Every row comes from one small tree of marks. The marks that hang from a mark follow it in brackets, in the order of their numbers. Every link used is in the known rows. Which tree was each row made from?
(in the rows, 100 means zero)
Known rows
J_471[J_155]: [ 91,  86,  88,  84,  65, 101, 107,  99, 134, 102, 111, 105, 101, 104,  98,
 124,  86, 109, 111,  69, 109, 109, 102, 117,  96,  98,  82, 104, 100,  83,
 112,  97, 115,  89,  84, 109,  93, 103, 139, 101, 126,  92, 103, 110, 109,
 119,  81,  99, 116]
J_155[J_665]: [ 97, 109,  84,  96,  88, 102,  93, 104, 101, 117,  96, 102, 102, 102, 104,
 112,  98, 103, 105,  91, 112,  91,  92, 115, 107, 100,  70,  92, 101,  83,
  88,  99, 111,  89, 100,  89, 102, 100, 134, 107, 119,  92, 100, 114,  95,
 108,  94,  89, 109]
J_347[J_528 J_665[J_155[J_489]]]: [ 91,  94,  84,  99, 122, 103,  90, 115,  78, 133, 117, 113,  98,  66,  74,
 118, 106,  88, 116, 123, 122,  66, 104,  96, 105,  99,  90,  92,  99,  80,
  99, 103, 110,  91,  89, 117, 113, 121,  92, 107, 100,  92, 118, 113,  87,
 113, 121,  85, 101]
J_503[J_471[J_155[J_489[J_347] J_528 J_665]]]: [110,  91,  56,  57, 131,  96,  95,  71, 100,  75, 103, 116,  97,  94,  87,
  78, 108, 100, 129, 119,  89,  90,  85,  97,  90, 122, 102, 111, 119,  92,
  95, 104, 109, 103, 119,  67,  89,  93, 133,  89, 116, 110,  87,  98, 129,
  71, 104, 125, 120]
J_503[J_471[J_155[J_489 J_528]]]: [114,  67,  59,  67, 103, 101,  97,  75,  98,  91, 111, 101,  96,  93,  80,
  89,  91, 106, 132,  97, 110,  89,  99,  90,  85, 106,  97, 129, 112,  76,
 114,  89, 120,  91, 109,  96,  91, 101, 135,  94, 115, 107,  91,  98, 147,
  83,  96, 115, 114]
J_901[J_42 J_471[J_155]]: [101,  95,  92,  70,  55,  87, 118,  78, 148,  93, 104, 106, 112,  96, 108,
 117,  87, 115,  99,  58, 114, 109, 110, 119, 110,  95,  90,  99, 110,  73,
 124, 100, 116,  94,  93, 118,  95, 116, 151, 114, 121, 104, 116, 104, 133,
 104,  78, 112,  81]
J_147[J_155[J_489 J_665] J_347[J_528]]: [ 90, 121,  79, 114, 112, 112, 115,  91,  77, 126, 115, 105, 123,  80, 104,
 101,  91,  83, 136, 105,  94,  95, 110, 107, 111, 100,  46,  97, 118,  95,
  79, 108, 105,  65, 114,  67, 124,  92, 111, 103,  89, 103, 101, 136,  89,
  86, 117,  77,  94]
J_147[J_347[J_528 J_665[J_155[J_489]]]]: [ 86, 112,  81, 108, 120, 101, 105, 108,  78, 125, 127, 122,  99,  75,  79,
 111, 107,  86, 121, 109, 108,  72, 101,  99, 109, 104,  72,  90, 103,  82,
  95, 123,  96,  76,  89, 117, 112, 112,  85, 101,  89,  88, 116, 124,  79,
 110, 115,  86, 107]
J_347[J_528 J_665[J_155]]: [ 90, 106,  97, 111, 104,  91,  83, 123,  86, 139, 121, 116, 108,  76,  77,
 128, 103,  87, 103, 110, 118,  78, 107, 106, 115,  90,  81,  89,  88,  77,
 102, 105, 104,  83,  81, 133, 109, 113,  99, 111, 113,  83, 120, 119,  84,
 130, 109,  89, 106]
J_901[J_42 J_471[J_155[J_489[J_347]]]]: [ 93,  98,  88,  53,  92,  98, 136,  79, 157,  67, 107, 115, 103,  91,  99,
 102,  84, 109, 120,  76,  96,  93, 100, 102, 103, 116, 114, 100, 117,  84,
 122, 109, 104, 110,  95,  97,  97, 108, 142, 108, 107, 107, 108,  84, 102,
  79,  81, 120,  82]
J_901[J_42]: [ 95, 112,  88,  86,  54, 100, 101, 106, 138, 100, 108, 105, 110, 106, 105,
 120,  76, 105, 104,  66, 121,  84, 106, 109, 104, 108, 101,  98, 104,  81,
 112,  95, 115,  82,  84, 116, 103, 110, 135, 116, 117,  93,  94, 102,  88,
 104,  69,  98,  93]
J_503[J_471[J_155]]: [101,  79,  90,  79,  72,  88,  97,  99, 112,  96, 118, 103, 106, 105,  88,
 113, 102,  99, 106,  77, 115, 100, 115, 109,  96,  96,  79,  99, 104,  82,
 119,  80, 113,  93,  96, 122,  84,  86, 142,  94, 130,  93, 112, 107, 138,
 103,  75, 113, 111]
J_901[J_471[J_155]]: [ 91,  82, 101,  85,  73,  93, 122,  88, 127, 103, 106, 105, 106,  98,  95,
 112,  92, 117, 109,  66, 109, 112, 105, 110, 106,  82,  68, 106,  97,  79,
 121,  95, 105,  93,  93, 115,  89,  99, 146, 105, 126,  95, 118, 104, 129,
 112,  84, 105, 103]
J_901[J_42 J_471[J_155[J_489 J_528 J_665]]]: [117,  92,  51,  57,  97,  98, 107,  45, 129,  93,  83, 107, 109,  78, 109,
  84,  92, 115, 115,  99, 108, 104,  89, 112, 105, 112, 101, 116, 129,  69,
 101, 108, 124,  93, 120,  72, 105, 133, 145, 113, 105, 127,  96, 106, 152,
  79, 108, 115,  77]
J_155[J_489[J_347[J_528]]]: [ 84, 102,  90,  94, 127, 106, 115, 133, 113, 101, 124, 110, 112,  91,  79,
 109,  73,  95, 134, 110,  94,  68,  98,  87,  98,  93, 104, 100,  95,  94,
 100, 103, 100,  83,  89,  98, 106,  81, 120, 104,  93,  91,  93,  93,  47,
  91,  91,  97, 111]
J_665[J_155[J_528]]: [ 96, 101,  67,  98,  95, 108,  93,  83, 118,  99,  97, 111,  91,  92,  79,
 115,  85,  99, 123,  96, 109,  82,  91,  87,  87,  98,  73, 118,  92,  87,
 107, 110, 109,  83,  82, 101,  93, 125, 115, 105, 117,  95,  84, 104,  99,
 127,  95,  94, 117]
J_489[J_155[J_528]]: [104,  77,  81,  89,  94, 106, 101,  89, 109, 114, 112, 107, 116,  99,  97,
 106,  74, 119, 132,  75, 113,  93, 101,  88,  67, 104,  87, 124, 102,  98,
 116,  92, 102,  89, 102,  68, 119,  86, 139, 108, 124, 100,  64, 106,  96,
 104,  89, 102, 120]
J_147[J_155]: [ 81, 104, 100, 110,  71, 116, 109,  96, 105, 115, 108, 101, 112, 101, 101,
 115,  87, 101, 124,  71, 115,  91, 119,  92,  90, 102,  57, 110,  98, 101,
 105,  88, 110,  84,  92,  96, 115, 102, 129, 106, 122,  87,  94, 112,  95,
 118,  84,  79, 101]
J_665[J_155[J_489]]: [ 90,  94,  73,  94, 106, 125, 105,  96, 119,  98,  99, 102,  83,  88,  78,
 118,  97,  90, 125, 100, 109,  72,  99,  85,  84, 104,  73, 107, 100,  86,
 102,  96, 109, 102,  85,  98,  94, 124, 114, 101, 109,  94, 101,  98,  99,
 110,  96,  92, 106]
J_155[J_489]: [ 91,  88,  81,  90,  96, 120, 112, 105, 109, 102, 104,  96,  94, 101,  85,
 107,  86, 107, 126,  87, 112,  74,  98,  94,  90, 102,  85, 110, 100,  84,
 105,  86, 113,  91,  94,  99, 105, 102, 129, 105, 102,  91,  93,  99,  86,
  97,  88,  90, 109]
J_489[J_347[J_665[J_155[J_528]]]]: [ 84, 112,  83,  91, 121,  95,  92,  88, 106,  95, 112, 134,  92,  93,  81,
 105, 112, 105, 118, 108,  99,  70,  87,  85,  94, 120,  96, 103,  93,  92,
 105, 125,  91,  99,  84, 107, 107, 117,  98, 105, 115,  88,  87,  99,  68,
 127, 102, 102, 124]

Write each row's tree
[ 78, 121, 110, 125,  85,  96, 111, 104,  66, 140, 139, 121, 131,  90,  99,
 108,  98,  96, 120,  79, 109,  92, 120, 106, 118, 100,  53,  88, 102,  92,
 102, 112,  96,  58,  97, 112, 135,  86,  98, 110, 103,  84, 106, 139,  74,
 109, 104,  75, 102]
J_147[J_155 J_347[J_528 J_665]]
[ 90,  99,  59,  82, 133, 121, 105,  83, 128,  74, 100, 118,  81,  89,  70,
 104,  86,  97, 143, 112,  87,  68,  85,  66,  75, 119,  98, 121,  99,  97,
 101, 121, 100, 102,  85,  84,  92, 118, 107,  99, 103,  98,  76,  86,  71,
 104,  98, 101, 121]
J_665[J_155[J_489[J_347] J_528]]
[ 73, 116, 106, 115,  73, 107, 117,  87,  79, 122, 126, 118, 113, 103, 107,
 101, 115, 103, 121,  61, 108,  92, 119, 104, 102, 118,  53,  90, 106,  98,
 106, 108,  98,  71,  98, 104, 132,  93, 104, 105, 112,  82,  99, 132,  81,
 117,  93,  79, 109]
J_147[J_155 J_347[J_665]]
[107,  94,  62,  81,  86,  93,  90,  71, 117, 103,  90, 113, 104,  93, 110,
 108,  93, 114, 114,  97, 101, 113,  87, 122, 102, 104,  80, 106, 111,  81,
  91, 113, 119,  86, 103,  73,  98, 112, 141, 103, 123, 106,  87, 119, 129,
 113, 104, 103, 117]
J_471[J_155[J_528 J_665]]
[122,  75,  50,  63, 113,  99,  87,  65,  83,  96,  94, 107,  98,  88,  91,
  83, 107, 103, 123, 117, 109,  97,  89, 104,  92, 112,  91, 117, 121,  80,
  94,  92, 125,  95, 122,  75,  94, 106, 137,  91, 118, 113,  94, 109, 158,
  76, 111, 115, 110]
J_503[J_471[J_155[J_489 J_528 J_665]]]
[ 83, 120, 100, 125,  77, 101, 122, 105,  95, 126, 131, 111, 128,  94,  92,
 117,  76,  88, 130,  76,  95, 100, 122, 101, 105,  88,  45, 100, 100,  97,
  97, 110, 100,  54,  93, 103, 119,  85, 111, 109,  99,  92,  98, 131,  72,
 105,  92,  80, 104]
J_147[J_155 J_347[J_528]]
[ 94,  84,  95,  69, 130,  83,  97, 118,  78, 107, 140, 122, 114,  83,  76,
  97, 113,  96, 117, 121, 103,  79, 106, 102, 110, 110, 114,  91, 106,  84,
 107,  97, 102,  99, 102, 119, 106,  76, 113,  94, 109,  94, 120, 103,  99,
  82, 105, 114, 110]
J_503[J_471[J_155[J_489[J_347[J_528 J_665]]]]]
[ 88, 120,  94, 118,  98,  88,  99, 111,  86, 127, 134, 124, 108,  82,  77,
 122, 107,  84, 107,  99, 105,  87, 108, 108, 118,  95,  60,  82,  96,  81,
 100, 126,  91,  71,  84, 132, 108, 105,  87, 104, 100,  83, 120, 128,  73,
 123, 108,  88, 110]
J_147[J_347[J_528 J_665[J_155]]]
[ 99,  93,  89,  84,  85,  89, 109,  79, 113, 107,  92, 105, 111,  92, 107,
 108, 107, 111,  99,  84, 105, 123, 100, 122, 114,  87,  63,  92, 107,  81,
 106, 100, 106,  96, 108,  94,  93, 102, 153, 101, 126, 104, 122, 114, 142,
 104, 100, 107,  97]
J_901[J_471[J_155[J_665]]]
[ 95,  90,  66,  88, 120, 114,  87,  76,  84, 112, 102, 116,  84,  78,  77,
  95, 112, 106, 125, 112, 117,  63,  89,  84,  87, 121,  92, 114, 105,  83,
 103, 108, 110,  97,  94,  97, 114, 134,  96, 106, 108,  94,  90, 104, 104,
 116, 122,  91, 114]
J_347[J_665[J_155[J_489 J_528]]]
[ 99,  95,  54,  66, 126, 107, 105,  72, 124,  75,  96, 122,  91,  90,  97,
  91,  94, 109, 134, 112,  85,  98,  79, 106,  91, 123, 104, 111, 116,  92,
  89, 122, 113, 101, 106,  55, 101, 106, 134,  94, 109, 112,  79, 101,  97,
  89, 107, 110, 123]
J_471[J_155[J_489[J_347] J_528 J_665]]
[100,  87,  64,  72,  97, 112, 100,  84, 113,  99,  91, 103,  93,  89, 105,
 108, 103, 104, 118,  98, 105, 107,  93, 121, 103, 113,  82, 101, 118,  86,
  92,  96, 123, 101, 105,  73,  98, 113, 138,  96, 114, 103, 104, 114, 126,
  96, 105, 101, 108]
J_471[J_155[J_489 J_665]]
[ 88,  96, 116,  93, 122,  87, 101, 131,  89, 126, 144, 128, 130,  89,  89,
 113,  96, 106, 116,  97, 107,  83, 109, 101,  92, 108, 104,  85,  98, 103,
 111, 101,  84,  97,  97,  90, 132,  59, 116, 110, 117,  89,  94, 107,  45,
  99,  94, 105, 115]
J_489[J_155 J_347[J_528 J_665]]
[ 91, 105,  75,  95, 101, 126, 105,  81,  79, 116,  90, 100, 103,  88, 107,
  98, 104,  96, 128, 100, 110,  89, 107,  99,  95, 116,  60, 103, 115,  99,
  84,  89, 117,  93, 113,  60, 123, 108, 123, 104, 110,  99,  93, 116, 110,
  94, 111,  78,  91]
J_147[J_155[J_489 J_665]]
[ 80, 119, 103, 104, 123,  87,  92, 129,  98, 115, 128, 130, 108,  80,  77,
 126, 103,  89, 107, 117, 101,  75, 104,  98, 110, 100,  88,  80,  89,  90,
 100, 122,  88,  93,  77, 125, 106,  99,  98, 108, 114,  81, 116, 105,  53,
 123, 104,  97, 113]
J_489[J_347[J_528 J_665[J_155]]]
[ 87,  96, 106,  96, 115,  94, 110, 131, 117, 108, 137, 118, 131,  94,  90,
 125,  72, 100, 127,  92,  94,  89, 108,  95,  84,  91,  91,  97,  95, 105,
 112, 100,  87,  91,  91,  80, 116,  57, 129, 108, 115,  94,  87, 101,  43,
  96,  82, 108, 114]
J_489[J_155 J_347[J_528]]
[103, 102,  74,  79, 123, 104,  97,  85, 110,  93, 104, 122, 120, 100, 101,
 102,  88, 114, 127, 100,  91,  95,  86,  96,  74, 116,  89, 108, 109, 113,
  93, 108,  94, 101, 115,  38, 116,  76, 137, 104, 124, 105,  62, 103,  71,
  93,  94, 110, 124]
J_489[J_155[J_528 J_665] J_347]
[ 89,  98,  95,  52, 101,  94, 123,  78, 133,  84, 115, 125, 106,  86, 101,
  91, 115, 116, 108,  82, 104,  86, 100, 108, 106, 131, 117,  91, 119,  82,
 123, 108, 106, 110, 101, 110, 114, 111, 128, 109, 106, 102, 116,  93,  99,
  89,  95, 118,  84]
J_901[J_42 J_471[J_155[J_489[J_347[J_665]]]]]
[ 94, 106,  97,  93, 126,  92,  97, 125, 100, 115, 123, 120, 131,  87, 101,
 122,  83,  96, 120, 107,  93,  97, 101, 109,  93,  99,  83,  88, 105, 106,
  90, 104,  91,  98, 107,  61, 114,  59, 133, 104, 115, 102,  90, 112,  57,
  88,  97, 106, 112]
J_489[J_155[J_665] J_347[J_528]]
[ 78, 105,  82, 107,  87, 127, 131,  80, 101, 102, 116, 105, 105, 100,  97,
  98,  92,  95, 144,  71,  97,  90, 116,  89,  89, 114,  50, 113, 112, 102,
 100, 103, 105,  77,  99,  82, 119,  98, 115,  97,  96,  94,  91, 117,  86,
  97,  90,  77, 103]
J_147[J_155[J_489] J_347]
[ 90, 114,  67,  87, 132, 121, 107,  69,  97,  92,  91, 117, 109,  90, 101,
  84,  91, 103, 144, 111,  89,  84,  89,  83,  83, 127,  78, 115, 114, 108,
  81, 109, 110,  95, 115,  40, 125, 104, 119, 103, 105, 105,  68, 106,  87,
  86, 112,  90, 106]
J_147[J_155[J_489[J_347] J_528 J_665]]
